Each row was made from one small tree. The marks that hang from a mark follow it in brackets, in the order of their numbers. Every link used is in the known rows. Write each row's tree.
(in the rows, 128 means zero)
Known rows
k926[k940[k870[k431]]]: [100 111  78 125 147 126 159 128 113 144 176 154 150 128 145 184 138 117
  88  87 116 123 153 109 148 139]
k940[k609 k870[k431] k926]: [159 109  84 125 148 128 128  88 152 143 167 194 150 104 137 157 155 115
 108 125 144 138 134 126  88 123]
k609[k940[k870 k926]]: [150 113 130 124 145 115 131  68 160 127 102 104 131 112 133 149 144 129
 138 147 133 139 111 102 132 123]
k870[k940]: [170 111 102 125 130 126 120  89 155 142 122 107 154 135 122 115 141 147
 192  94 159 149 130  92 124 117]
k940[k609 k870[k431 k728] k926]: [135 107 108 125 142 126 125 112 125 130 164 174 126 114 131 154 158  93
  91 148 123 114 144 141 123 126]
k728[k336[k528]]: [119 174 152 141 116 122 129 149 125 115  87  73 140 138 117  86  63 175
 187 100 141 149 102 146 109 122]
k940[k870[k728[k336]] k926]: [ 90 147 169 129 129 106 141 152 115 105 103  72 129 134 110  99 117 119
 108 182 102 103 106 113 176 132]
k870[k431 k728[k336] k940[k609]]: [132 146 134 126 105 139 131 148 129 130 152 185 140 118 110 105 120 125
 121 111 137 119 132 170  99 148]
k728[k336[k528[k34]]]: [127 184 127 142 105 132 141 136 116 117  85  41 124 119 116  91   9 184
 191 148 152 164 119 150 104 126]
k34[k528]: [135 140 163 132 133 123 150 102 129 149  90  64 122 146 110 136 123 144
 184 129 138 152 152  81  87 116]
k870[k431 k728 k940]: [148 112  97 118 128 123 123 109 121 135 166 135 130 135 123 129 143 105
 156 108 139 114 142 119 153 140]
k728[k336]: [120 167 144 134 123 120 155 142 134 124  92  76 138 156  91  86 123 164
 172 108 137 149 104 125 108 132]
k926[k940[k609 k870]]: [110 110 103 138 136 144 138 141 135 149 128 167 138 126 152 171 155 144
  67  96 130 143 157 125 104 109]
k940[k609]: [166 129 108 139 133 138 134 110 149 146 104 133 123 146 113 120 171 156
 160  95 158 167 129 139  61 103]
k528[k34 k336]: [175 153 112 133 107 137 173  82 114 128  81   4  91 125 127 133  52 161
 208 182 162 193 113  96  73 132]
k870[k431 k728 k940[k926]]: [168 106  90 115 140 111 131  75 143 131 159 140 149 117 137 107 139  85
 140 142 135 114 132 113 146 127]
k940[k609 k870[k728]]: [110 114 143 135 125 138 106 150 106 129 121 118  98 140 117 163 164 132
 115 129 126 116 146 133 131 117]
k926[k940]: [119 125  93 135 142 124 175 117 139 146 111 106 142 151 137 128 156 141
 113  93 129 153 137 111 108 107]
k926[k940[k609]]: [130 124  94 140 136 141 164 117 151 157 108 162 137 141 143 131 167 145
  95  88 142 170 146 147  63 101]
k431[k870[k728[k336] k940[k609]]]: [124 136 173 122 112 146  79 194 116 119 124 142 113 146 121  97 139 133
 138 135 120 121 113 136 139 145]
k940[k870[k728]]: [104 117 136 131 135 120 115 149  99 119 118  71 102 152 110 157 154 129
 143 137 112 105 135 107 185 125]
k609[k940[k870[k431 k728] k926]]: [128 111 119 117 142 111 134  87 127 120 151 140 107 110 129 163 139  97
 111 157 111 100 123 126 159 147]
k609[k940[k870[k431] k926]]: [153 111 105 116 147 116 139  64 151 132 154 153 134 100 133 163 136 113
 136 132 134 129 115 112 133 143]
k926[k940[k870]]: [ 94 113 103 133 142 128 150 132 123 140 127 115 143 136 144 170 143 136
  93 101 115 134 149 102 151 118]

Which tree is each row?
[125 132 167 115 130 116 107 153 129 106 121  99 138 142 129  74 123 107
 146 174 104 111  96 100 171 141] -> k431[k870[k728[k336] k940[k926]]]
[109 146 190 123 109 134  70 189 104 101 118  89 117 138 143  94  64 137
 174 128 108 109 107 129 186 142] -> k431[k870[k728[k336[k528]] k940]]
[131 115 153 124 139 112 129  92 136 116 100  89  99 118 130 149 145 116
 117 174 113 110 118 113 164 127] -> k609[k940[k870[k728] k926]]
[113 108  82 130 139 145 150 130 125 155 175 209 149 117 151 191 149 123
  60  83 127 139 161 140 104 128] -> k926[k940[k609 k870[k431]]]
[ 85 110 123 138 131 140 137 161 109 136 123 151 109 135 144 175 160 117
  44 125 109 118 162 138 137 111] -> k926[k940[k609 k870[k728]]]
[ 99 173 153 134 112 120 135 164  93 109 130 103 116 130 118 101  64 144
 157 119 115 111 119 170 137 140] -> k870[k431 k728[k336[k528]]]
[132 108 134 132 137 123 113 117 134 126 115 127 115 124 133 136 163 114
  97 162 127 123 135 125 127 104] -> k940[k609 k870[k728] k926]
[199 106  68 120 138 133 127  57 180 152 167 211 178  97 145 111 148 109
 138 109 168 156 133 133  68 114] -> k870[k431 k940[k609 k926]]
[ 89 107  99 131 134 141 149 150 102 141 172 195 115 123 148 191 154 105
  40 111 106 109 169 152 134 133] -> k926[k940[k609 k870[k431 k728]]]
[158 107 113 132 145 130 119  95 160 136 121 143 143 113 137 139 158 131
 119 137 146 145 128 116  94 103] -> k940[k609 k870 k926]
[160 109 125 131 118 141 111 120 143 140 115 145 120 131 125 118 159 130
 146 116 152 133 144 140 104 110] -> k870[k728 k940[k609]]
[ 90 147 150 131 113 137 128 182  94 120 155 170 117 127 105 146 131 129
  97 128 112 103 135 162 128 155] -> k940[k609 k870[k431 k728[k336]]]
[179 101  91 121 134 128 127  79 157 141 159 195 143 105 139 107 151  90
 121 137 149 129 139 145  98 120] -> k870[k431 k728 k940[k609 k926]]
[120 144 128 121 110 122 135 142 115 122 153 136 142 137 111  99 108 121
 148 118 126 109 122 134 150 156] -> k870[k431 k728[k336] k940]
[ 74 157 164 131 114 122 113 181  78 100 147 113 118 121 127 144  53 133
 133 120 104  95 130 159 181 149] -> k940[k870[k431 k728[k336[k528]]]]
[ 86 153 171 121 114 122 138 154  97 111 138 134  99 119 103 161 111 127
 120 135 101  91 115 148 168 177] -> k609[k940[k870[k431 k728[k336]]]]
[147 144 155 129 113 126 129 117 157 124 100 146 151 114 122  59 119 121
 112 158 137 131 112 149 103 114] -> k870[k728[k336] k940[k609 k926]]
[200 105  95 127 136 131 117  59 188 148 116 161 168 110 144  90 150 130
 146 120 171 165 122 120  70  96] -> k870[k940[k609 k926]]
[164  95 127 119 140 136  77 122 146 130 131 152 123 131 151 108 166 103
 132 158 129 127 125 115 127 115] -> k431[k870[k728 k940[k609 k926]]]
[ 60 145 161 140 113 137 149 197 103 124 111 146 120 134 132 143 126 135
  32 132  96 111 144 158 133 130] -> k926[k940[k609 k870[k728[k336]]]]
[ 74 163 207 135 103 128 103 164 101  96  85  83  88 115 127 144  56 155
 140 141 105 104 109 160 173 143] -> k609[k940[k870[k728[k336[k528]]]]]
[ 90 163 189 132 118 129  87 209  82  98 103  62  90 160 127  98  80 146
 170 140  95 115 100 141 164 138] -> k431[k870[k728[k336[k528]]]]
[188 103  64 115 146 113 139  51 170 142 165 156 178 109 139 105 137 106
 159 111 156 144 124 107 114 124] -> k870[k431 k940[k926]]
[110 139 175 118 115 129  90 190 106 110 125  88 121 155 117  90 123 130
 161 136 107 107 107 107 180 154] -> k431[k870[k728[k336] k940]]
